What can hang from each mark
mukub: bogave bovad
rotan: lizek
bogave: mukub
lizek: bovad kosefu rotan
bovad: kosefu lizek mukub
kosefu: bogave bovad

Each row was made from one small tree. The marks that hang from a mark follow it in brackets, in alphabetical order. Every link used is in the known rows. Write each row's tree.
Known rows
rotan[lizek[bovad[mukub] kosefu[bogave]]]: [ -2.1   5.2  20.6  19.8   4.8 -11.2  33.2   6.4 -21.1  -6.2   7.1  -1.5
  -4.5   9.3  11.8 -11.2  -4.1  27.5   8.0   3.7 -24.3 -21.5   3.6 -18.3
  14.3   5.4  11.6]
lizek[bovad[mukub[bogave]] kosefu]: [ -2.2   8.5  13.0  15.3  -0.1 -23.7  30.5   2.1  -7.1  -5.8  -8.7 -13.2
 -17.9   6.6   2.4 -18.9  14.4  24.1  -1.0  10.5 -25.2 -31.5  -3.8 -16.5
  21.3  16.0  38.3]
rotan[lizek[kosefu[bogave bovad]]]: [-13.2  13.2  31.7  14.3  23.2  -2.9  29.1  21.4 -11.5 -10.1   2.2  -3.5
   5.4   9.2  18.1  -9.6  -9.3  13.3   9.1  -1.9 -20.6 -20.5   9.3 -13.5
  -7.2  -8.0   9.2]
rotan[lizek[bovad[kosefu]]]: [-11.8 -16.7  18.1   9.6 -12.7 -15.1  30.9  12.3 -20.9  -4.7   1.1  -9.2
  -8.3   1.8   4.6 -27.6  -6.4  24.9 -18.9  29.5 -15.3 -17.2  16.0  -8.0
  23.3   5.2   8.5]
kosefu[bogave[mukub[bovad[lizek]]]]: [  0.8   8.5  17.5  22.5  37.8 -10.2   4.1 -13.8   4.5 -19.1   2.1  -4.4
  -4.7  20.7  -3.2 -23.7  16.4  -4.8   1.2  -8.6 -13.3   1.4  16.3  -9.2
  18.9   6.4  17.4]
kosefu[bogave]: [ -6.6  14.9  11.0   7.8  24.1  -5.3  22.8   5.2  -7.3 -10.0  10.1  -2.2
   5.0   8.7  13.1 -22.4 -11.1  -0.2   4.7  -0.2  -8.0 -15.4  22.3  -8.2
  18.4 -10.2   7.6]
kosefu[bogave bovad]: [-10.3  15.4  24.8   0.7  37.3  -8.6  22.4   9.9  -1.1  -7.6   1.4  -3.6
   8.9  10.2  17.7 -10.6 -10.2  -2.9  -1.0  -1.1 -14.9 -11.6  18.8  -7.1
   1.7 -10.2  10.4]
bovad[kosefu[bogave] mukub]: [  0.0   0.7  34.4   0.9  12.1 -19.1  21.7   0.7 -14.3   7.1   5.2  -5.9
  -0.5  10.1   6.6   3.7  -6.4   4.9  -9.2  10.5  -5.9 -15.5  24.9  -5.3
  24.6  -5.9   5.8]
rotan[lizek]: [-16.5   1.3   6.1  10.5   7.4  -2.8  28.3  21.9 -10.7 -12.2   4.4  -4.7
  -4.1  -4.6  11.9 -28.9 -12.7   6.1  -0.4  23.8 -12.4 -21.8  18.7  -8.9
  14.1  -3.0   8.4]
kosefu[bogave[mukub] bovad[lizek]]: [ -2.0  20.4  33.5   4.8  50.9 -23.5   6.4   2.3   5.1 -23.6   1.2 -13.3
  -1.3  19.6  13.2 -15.2   0.0  -6.8   6.3  -2.8 -15.3  13.8  11.9 -10.5
   3.1   0.5  15.3]
kosefu[bovad]: [-17.1  10.5  20.9   0.7  27.4 -15.7  26.9  19.7   5.6  -8.9  -4.5  -6.3
   4.0  -6.3  12.4 -14.8  -5.5  -2.2  -6.2  15.0 -15.4 -14.3  18.1 -12.3
   1.9  -1.9  19.0]
lizek[bovad[kosefu mukub[bogave]] rotan]: [ -1.4 -17.5  21.5   2.6   0.1 -35.5  24.7 -12.6  -8.1   2.8 -14.1 -13.0
 -18.1  18.1   0.9 -19.5   1.9  36.8 -22.2  27.3 -17.9 -29.8  -0.2  -0.6
  30.3  15.7  29.4]
mukub[bovad[kosefu[bogave] lizek[rotan]]]: [ -1.1  -8.0  27.0  20.6  24.2 -17.8  17.1 -18.6   0.3   0.4   3.2  -4.5
   9.1  22.8 -10.8  -9.4   7.9  23.4 -14.5   4.5  -3.2 -19.4  20.5  -0.6
  24.5   3.0   9.7]
lizek[rotan]: [ -8.5   5.1   5.5  12.3  19.7 -18.1  24.5   8.2   0.2  -9.9  -0.1  -2.8
   3.9  -0.6   9.7 -35.6  -9.6  15.4  -1.3  19.9  -8.3 -22.7  11.5  -8.6
  18.8  -0.7  16.8]
kosefu[bogave bovad[lizek[rotan] mukub]]: [ -1.3  13.5  33.2  -1.3  50.2 -32.4  20.9  -3.9   7.9  -6.8  -1.3  -8.4
   4.1  12.8  12.4   7.4 -10.7  13.6   3.2  10.0  -9.9  -8.2   8.4  -5.8
   3.4   1.6  14.0]
bovad[lizek[rotan]]: [ -6.2   8.1   5.8  13.0  24.4 -28.4  22.8   3.4   4.5 -14.7   4.2  -9.1
   4.4   2.1   1.0 -28.4  -4.5  18.4   3.3  23.3  -1.6 -13.2  13.0 -11.7
  20.7   3.3  17.8]
bovad[kosefu lizek[rotan] mukub[bogave]]: [ -1.9  -5.9  27.4   1.9  12.5 -37.7  18.6  -7.1   1.4   0.3  -6.5 -19.6
 -16.6  15.0  -4.2  -4.9   2.0  25.4 -12.7  30.8  -4.5 -21.9   5.6   0.2
  28.4  11.0  25.9]
lizek[kosefu]: [ -9.0  18.7  12.7  23.8   5.4 -15.7  28.9  18.6  -6.4  -8.3   2.3  -7.3
   3.4  -7.4   4.0 -27.1   2.8   9.7   4.1   8.9 -12.3 -22.7  14.8 -20.5
  13.4  -1.5  22.8]
bogave[mukub[bovad[lizek[kosefu rotan]]]]: [ -1.2   5.3  20.3  39.3  25.1 -22.9  10.5  -7.0  11.0 -18.8  -8.8  -5.4
  -3.7  11.1 -11.1 -33.5  22.6  17.4   4.2   3.8 -15.5 -10.1   0.3 -17.4
  15.7  16.5  33.1]
bogave[mukub[bovad[kosefu lizek[rotan]]]]: [ -2.3 -13.5  29.5  23.7  21.2 -29.4   7.1 -14.1   5.9  -8.2 -10.8  -9.9
  -6.8  15.9 -14.0 -26.6  16.8  15.2 -15.7  16.4  -9.9  -4.2  11.9  -6.6
  23.5  14.5  21.9]
rotan[lizek[kosefu[bovad[mukub[bogave]]]]]: [-16.3   5.5  33.9   6.1  12.8 -11.3  29.6  22.5  -3.0  -4.1 -14.3 -12.5
 -19.2   6.4  14.7  -0.8   2.4  17.2   1.8  17.7 -27.6 -34.5  -1.4  -9.8
  -4.0   7.6  28.6]
rotan[lizek[kosefu[bogave]]]: [ -9.2  12.7  18.0  22.5  10.5   2.0  27.0  17.1 -17.5 -10.7  11.6  -1.2
   2.1   9.4  12.9 -21.0  -9.8  16.6  13.4  -0.7 -13.6 -25.4  12.3 -14.6
  10.0  -9.5   6.5]

Which tree is each row?
[-11.8  11.5  19.9   5.5  38.8 -32.2  22.3   8.6  11.7 -14.0  -5.6 -10.5
   5.2   1.3   6.1 -15.7  -5.7  16.2  -2.3  21.3  -7.8  -8.3   8.8 -10.6
   3.0   3.6  19.1] => kosefu[bovad[lizek[rotan]]]
[-10.5  16.5  35.8   9.5  22.1 -23.0  32.1  19.8   1.4  -1.0 -10.4  -7.4
  -0.8 -10.3   9.7   3.8   2.9   7.0   1.3  15.1 -20.1 -19.5   9.4 -20.4
  -2.4   3.4  26.1] => lizek[kosefu[bovad[mukub]]]
[ -0.9  17.0  39.5  19.2  44.6 -21.0  12.1   2.2   0.7 -17.5  -8.5  -4.7
   2.9  23.3  17.1 -28.7  -3.1  14.8   9.6 -11.2 -24.5  -5.1  -2.5 -13.9
  -1.8  -0.5  22.5] => lizek[kosefu[bogave[mukub] bovad] rotan]
[ -1.6  15.1  40.3  11.2  37.1 -23.4  26.7   3.4   0.3   0.1  -5.3  -1.7
   6.8   9.3  15.3   1.4  -7.3  21.4   7.7   0.6 -18.7 -22.2   0.2 -14.4
  -2.3  -2.0  19.8] => lizek[kosefu[bogave bovad[mukub]] rotan]
[ -7.0 -16.4  18.8  16.4  12.7 -23.0  16.6 -16.6   7.0  -2.3 -13.3 -13.5
 -10.1  22.5 -15.0 -19.6  17.3  26.4 -20.3  17.6  -7.0 -29.9  11.5   3.7
  26.4  12.8  28.5] => mukub[bogave bovad[kosefu lizek[rotan]]]
[ -7.4   7.9  27.9   0.4  40.1 -37.1  23.8   5.5  12.7  -6.5  -8.8 -10.9
  -0.5  -2.1   6.5   1.8  -7.5  14.8  -1.8  27.5 -10.5  -9.6   6.1 -11.6
   4.1   8.6  22.0] => kosefu[bovad[lizek[rotan] mukub]]
[  4.5   9.4  19.7  23.3  16.4 -26.3  29.5 -10.0 -10.4  -3.9   1.5  -0.7
   4.0  12.5   9.6 -17.2  -1.1  36.1   6.1  -0.8 -19.4 -24.1  -2.9 -18.2
  17.7   8.3  21.1] => lizek[bovad[mukub] kosefu[bogave] rotan]
[ -0.9   7.8  18.4  26.1  10.9  -8.1  18.7   4.9 -19.3 -22.0   5.9  -6.8
  -8.8  22.2  14.1 -40.4   0.0  22.2  10.7  -7.9 -28.7  -5.6  -0.2 -17.8
  14.5   5.2  16.1] => rotan[lizek[bovad kosefu[bogave[mukub]]]]
[  0.4   7.9  26.1   8.4  16.2 -22.5  19.0   0.2  -9.8  -5.7  13.3 -13.9
   5.4  16.5  -0.7  -5.3  -3.4   6.9  -4.8   8.4   0.4  -5.2  26.8  -5.6
  23.6  -6.9   4.6] => bovad[kosefu[bogave] lizek]
[  0.1  10.8  24.6  34.6  26.1  -2.1  12.0  -6.6  -1.5 -12.3  -3.2   2.0
  -1.5  18.1  -0.8 -28.7  20.4   1.9   4.0 -18.9 -22.2 -13.7  10.3 -15.6
  13.6   3.8  22.4] => lizek[kosefu[bogave[mukub[bovad]]]]
[  4.0  24.8  26.3  20.8  22.9 -23.8  22.8   4.4  -6.9  -7.3  10.3  -9.2
   2.1   6.1   4.3   4.2   3.8  10.2  15.0   1.1  -6.8 -11.8  13.1 -17.8
  16.2  -0.3  17.0] => bovad[lizek[kosefu[bogave]] mukub]
[  1.7  23.6  16.3  27.1  29.2 -23.3  22.5  -2.0  -3.7 -14.4  11.6  -7.2
  12.3  16.5   3.8 -20.7  -3.2  24.9  14.6  -3.2  -5.6 -18.0   8.2 -13.5
  16.9  -2.7  16.7] => bovad[lizek[kosefu[bogave] rotan]]
[ -8.2  10.6  35.9  13.8  26.1 -28.6  30.4  13.2   4.2  -0.8 -12.6  -5.4
   2.6  -6.5   9.9  -3.1  -1.2  21.9   1.7  17.8 -17.9 -26.0   0.1 -18.5
  -1.7   6.3  27.2] => lizek[kosefu[bovad[mukub]] rotan]
[  6.7  21.5  24.1  23.3  29.7 -29.1  23.7  -2.9  -2.7  -8.7   7.1  -5.8
   7.1  11.1   4.7  -4.0  -2.6  24.4  16.7   0.9  -5.6 -16.8   4.4 -14.7
  16.6   2.6  19.1] => bovad[lizek[kosefu[bogave] rotan] mukub]
[ -6.7   6.2  12.2  37.6  18.3 -20.6  25.5  -2.8  10.2  -7.9  -5.0  -1.6
   4.6   2.3 -12.4 -22.6  18.8  25.8   1.0   7.7 -10.0 -26.7   6.8 -16.8
  14.1  11.6  29.5] => mukub[bovad[lizek[kosefu rotan]]]
[  3.9   8.5  33.1  10.4  24.3 -25.7   4.8  -2.8  -9.1 -15.8   7.2 -17.9
  -4.8  24.2   2.4 -18.3   1.4   1.4  -1.9   4.5  -5.7  10.9  19.6  -6.2
  24.7  -2.1   8.5] => bovad[kosefu[bogave[mukub]] lizek]
[-10.1  11.1  40.0   9.5  25.4  -9.1  28.6  19.9 -10.5  -3.4  -1.2  -2.6
  -0.5   7.4  19.1   8.6  -9.2  12.3   8.6   3.2 -20.7 -21.5   7.4 -15.1
  -6.2  -2.9  10.9] => rotan[lizek[kosefu[bogave bovad[mukub]]]]
[-18.8   8.9  28.1  15.4  13.9  -7.6  32.3  32.1  -4.8  -8.9  -4.5  -7.5
   0.9  -5.3  13.4 -14.6  -4.3  13.7   3.8  15.0 -20.0 -22.3   9.6 -16.3
  -7.2  -1.1  18.8] => rotan[lizek[kosefu[bovad]]]
[ -7.5  -0.8  11.9  14.6  -5.7 -14.5  33.1   9.0 -13.7  -8.0  -6.9 -12.8
 -22.6   7.5   6.6 -19.4   6.4  31.8   1.5  17.6 -29.4 -34.6  -6.9 -14.1
  15.4  16.1  31.8] => rotan[lizek[bovad[mukub[bogave]] kosefu]]
[ -4.1 -12.1  16.2  12.6   0.3 -32.2  27.7  -3.0 -10.7  -4.7  -4.2  -9.2
   1.4   6.0   1.3 -33.5  -4.2  34.5 -21.1  24.1  -9.7 -19.4  10.6  -9.0
  28.6   7.6  17.7] => lizek[bovad[kosefu] rotan]
[ -7.6 -11.7  21.0   8.0  -2.8  -8.9  27.1   4.2 -26.0  -5.1   8.9  -7.5
  -1.4  18.9   8.6 -21.9 -10.3  24.8 -11.6  11.7 -14.2 -16.0  18.2  -3.9
  21.2  -2.1   0.6] => rotan[lizek[bovad[kosefu[bogave]]]]
[  4.0  16.5  18.6  28.0  17.9 -18.1  15.9  -2.5 -12.7 -20.9   3.0  -8.3
  -2.8  19.1  10.8 -40.3   6.9  14.3   9.1 -14.3 -25.7  -1.8   2.0 -20.2
  17.9   6.2  22.6] => lizek[bovad kosefu[bogave[mukub]]]
[ -9.5  13.7  40.2  15.5  32.1  -6.7  14.9  17.0  -8.5 -18.4  -1.4  -6.0
  -4.7  18.8  19.5 -21.3  -3.1   6.0  12.5  -6.6 -27.9  -5.5   3.9 -13.9
  -7.1  -3.3  13.3] => rotan[lizek[kosefu[bogave[mukub] bovad]]]
[  2.6  -4.0  28.2   4.2   7.1 -24.8  25.7  -6.7 -17.9   5.5   4.1  -7.5
  -3.5  13.2   4.7  -3.3  -2.6  17.1 -14.2  10.4 -14.3 -12.1  17.3  -8.3
  27.5   2.4   9.0] => lizek[bovad[kosefu[bogave] mukub]]
[  6.4  12.0  18.5  29.8  24.5 -23.8  16.7  -9.8  -9.1 -21.0   0.5  -4.5
  -1.2  25.6  11.4 -48.4   2.2  29.8  10.3 -10.9 -25.9  -8.3  -7.6 -17.4
  17.7   8.3  23.0] => lizek[bovad kosefu[bogave[mukub]] rotan]
[ -2.6  19.1  11.6  29.6  17.0 -29.2  24.6   7.9   1.8 -14.6   3.1 -10.9
   5.5  -0.3  -2.0 -27.1   1.6  26.1   9.7  14.7  -5.4 -20.1   6.0 -20.1
  14.7   4.8  24.0] => bovad[lizek[kosefu rotan]]
[ -5.6  -9.3  27.9  14.0   9.4  -2.5  20.6  -8.3  -7.8   5.8   1.2  -0.2
   4.4  15.2  -6.3  -8.2   8.4   7.3 -18.0  -0.4  -8.9 -23.5  30.0  -3.1
  21.2  -5.3   7.6] => mukub[bovad[kosefu[bogave]]]
[ -7.2  12.6  34.1  -5.8  38.5 -16.1  24.4   6.1  -0.4  -0.8  -2.6  -4.0
   1.6   5.5  19.7   7.1  -8.6  -1.8  -1.7   4.1 -16.4 -13.3  17.7  -8.6
   1.8  -5.3  12.4] => kosefu[bogave bovad[mukub]]
[ -4.6   6.9  12.6  25.6   2.2  -3.8  31.7   9.0 -20.4 -13.4  11.1  -2.9
   1.2  12.7  12.2 -29.3  -4.2  28.1   8.5  -4.4 -22.5 -22.5   5.4 -16.6
  13.6  -0.3  11.5] => rotan[lizek[bovad kosefu[bogave]]]
[  6.5  22.4  22.9  29.8  36.4 -27.6   7.9  -6.3  -1.0 -24.2   5.6 -10.5
   2.1  24.8   5.1 -33.8   1.8  19.4  19.4  -8.4 -11.7  -1.9   1.3 -15.6
  15.6   1.4  20.2] => bovad[lizek[kosefu[bogave[mukub]] rotan]]
[ -0.5  14.8  33.5   5.9  56.8 -29.9   5.6  -5.2   8.1 -24.1  -2.4 -10.3
   0.8  26.3  13.1 -22.9  -7.1   8.4   7.7   0.8 -14.1   7.9   3.2  -7.7
   2.7   1.2  15.9] => kosefu[bogave[mukub] bovad[lizek[rotan]]]
[ -1.3  15.3  17.3  33.6  23.4  -8.8  20.9  -5.5   0.8  -8.3   7.4  -2.7
   8.3  11.4 -10.6 -10.2  19.6  10.1   6.6 -12.7 -10.1 -21.0  17.2 -16.1
  14.5   3.1  20.7] => mukub[bovad[lizek[kosefu[bogave]]]]
[ -5.8   3.0  12.5  24.3  27.6 -17.1   8.3  -4.4   8.5 -18.4  -5.9  -6.7
  -9.6   6.8  -7.4 -28.3  19.8  -6.0  -4.5   8.8 -13.9  -0.3  14.5 -12.5
  19.3  14.1  25.7] => bogave[mukub[bovad[lizek]]]
[ -6.0  15.8  25.3   5.0  48.1 -25.3  18.1  -1.7   6.7 -14.2   2.9  -7.0
  11.3  17.7  11.6 -10.4 -11.1  15.3   3.5   2.8  -8.4  -8.5  10.3  -6.6
   3.5  -2.4  12.3] => kosefu[bogave bovad[lizek[rotan]]]
[-10.6   1.1   2.5  16.4  17.1  -9.9  18.9  -7.3   9.8 -11.3  -5.5 -11.4
 -13.8  12.8 -13.1 -19.8  22.4   5.9  -8.8   9.1 -11.3 -26.5  13.6  -1.5
  22.5  10.5  31.8] => mukub[bogave bovad[lizek]]
[ -9.5  23.2  32.0  14.5  30.3 -10.3  26.0  13.7  -4.4  -8.4   0.3  -4.3
  10.7   8.9  14.5  -9.4  -0.8   6.2   6.9  -9.3 -17.4 -17.9  14.1 -16.5
  -4.4  -7.3  16.2] => lizek[kosefu[bogave bovad]]
[ -6.3 -12.8  21.4  21.1  12.8 -25.0  19.8  -9.4   5.2  -0.2  -5.9  -7.0
   3.0   7.5 -16.3 -14.5  12.8  23.4 -20.1  22.4  -3.2 -17.6  19.9  -4.9
  25.3   9.2  18.4] => mukub[bovad[kosefu lizek[rotan]]]
[ -6.5 -13.8  29.2  20.2   8.3 -12.6  10.3  -2.4  -2.6  -3.1 -11.3  -4.0
 -10.3   8.2  -8.6 -26.8  17.0  -0.2 -19.6  12.4 -17.0  -6.1  20.8  -7.1
  23.3   9.0  18.8] => bogave[mukub[bovad[kosefu]]]
[ -7.6  19.6  25.2   1.1  43.7 -19.5  20.3   5.8   3.7 -14.0   6.3  -9.0
   9.6  11.2  11.9  -3.7  -5.5   0.3   4.2   0.0  -7.6  -3.2  17.8  -9.4
   1.5  -5.4  11.5] => kosefu[bogave bovad[lizek]]
[ -6.5  -5.8  28.5  -2.4   2.4 -22.8  22.7   2.8  -6.5   5.2  -8.2 -16.4
 -19.1   8.7   0.7  -4.9   3.4   7.7 -16.5  25.4 -12.9 -28.6  15.2   0.1
  27.4   4.8  23.6] => bovad[kosefu mukub[bogave]]
[ -2.2 -14.2  30.5   4.2  -1.8 -14.4  28.6   0.9 -25.3   3.1   6.1  -5.8
  -7.5  14.8   9.6  -3.5 -10.1  24.7 -11.4  16.2 -15.8 -17.1  15.5  -5.5
  24.1   3.7   3.3] => rotan[lizek[bovad[kosefu[bogave] mukub]]]
[ -3.0   7.3  13.1   8.9  25.8 -34.0  22.9   1.5   3.9  -7.9   0.1  -8.6
  -2.6  -2.0   2.6 -10.2  -5.9  17.0   2.1  28.6  -4.2 -13.6   9.0 -12.2
  21.8   8.4  20.7] => bovad[lizek[rotan] mukub]
[  0.4  27.4  15.1  23.4  23.1 -16.8  22.0   6.9  -5.8 -14.2  13.0 -10.4
   8.5  10.2   2.5 -13.9   3.6  10.7  15.4  -6.0  -4.9 -12.0  15.9 -16.6
  13.1  -3.9  15.3] => bovad[lizek[kosefu[bogave]]]
[  3.5   5.4  34.6   2.8  17.7 -28.4  19.4  -3.4  -9.3   0.2   8.9 -12.7
   1.0  11.7   0.6  11.0  -4.4   7.3  -5.3  14.1   0.0  -5.8  23.5  -7.5
  26.0  -0.5   4.6] => bovad[kosefu[bogave] lizek mukub]
[ -2.6 -10.8  22.3   0.0  -4.9 -29.8  26.4  -4.8 -11.1   3.4 -10.4 -17.2
 -21.6  13.1   1.2 -14.2   8.8  20.9 -22.0  24.5 -20.0 -25.7   7.0  -3.6
  31.0  15.6  27.6] => lizek[bovad[kosefu mukub[bogave]]]
[ -1.3 -11.2  28.6  10.7   6.6 -13.8  14.5  -1.5 -24.0 -14.6   4.5  -9.0
 -11.5  26.5  11.5 -33.7  -6.0  18.1  -9.3   7.0 -21.4  -0.4  10.5  -6.4
  23.1   2.7   4.7] => rotan[lizek[bovad[kosefu[bogave[mukub]]]]]
[ -0.9   3.2  12.5  18.4   5.0 -30.6  31.0  -6.6  -4.8  -5.8 -10.6  -9.3
 -14.5  11.7   4.1 -26.9   9.4  38.9  -1.3  13.1 -26.4 -37.2 -12.4 -14.2
  21.0  17.1  39.2] => lizek[bovad[mukub[bogave]] kosefu rotan]
[ -0.3  11.2  17.8  36.6  26.9 -14.2  20.8 -12.4   3.3  -8.5   2.8   0.2
  11.7  16.3  -8.2 -16.1  13.4  25.9   6.2  -8.6  -8.5 -26.3  10.7 -13.1
  14.1   3.4  20.6] => mukub[bovad[lizek[kosefu[bogave] rotan]]]
[  7.2   4.0  34.0  13.7  31.0 -31.2   4.5 -12.2  -5.7 -15.3   3.8 -15.3
  -1.8  30.2   3.5 -25.7  -3.8  15.1  -1.8   6.6  -5.6   4.6  10.8  -4.2
  25.0   0.7   9.6] => bovad[kosefu[bogave[mukub]] lizek[rotan]]
[  3.4  15.9  20.3  19.5  10.5 -18.0  30.4  -1.8 -13.2  -4.5   5.8  -2.0
   1.1   8.0   7.9  -9.9   4.1  18.9   5.6  -3.8 -20.0 -18.9   5.4 -20.8
  17.7   6.0  19.8] => lizek[bovad[mukub] kosefu[bogave]]
[ -2.0  -5.0  28.1  16.0  16.4 -12.5  18.3 -10.9  -4.1  -0.9   5.5  -6.8
   4.3  17.4 -12.4  -2.2  13.2   7.7 -14.7   2.4  -2.4 -13.5  29.2  -4.5
  23.3  -0.6   7.1] => mukub[bovad[kosefu[bogave] lizek]]
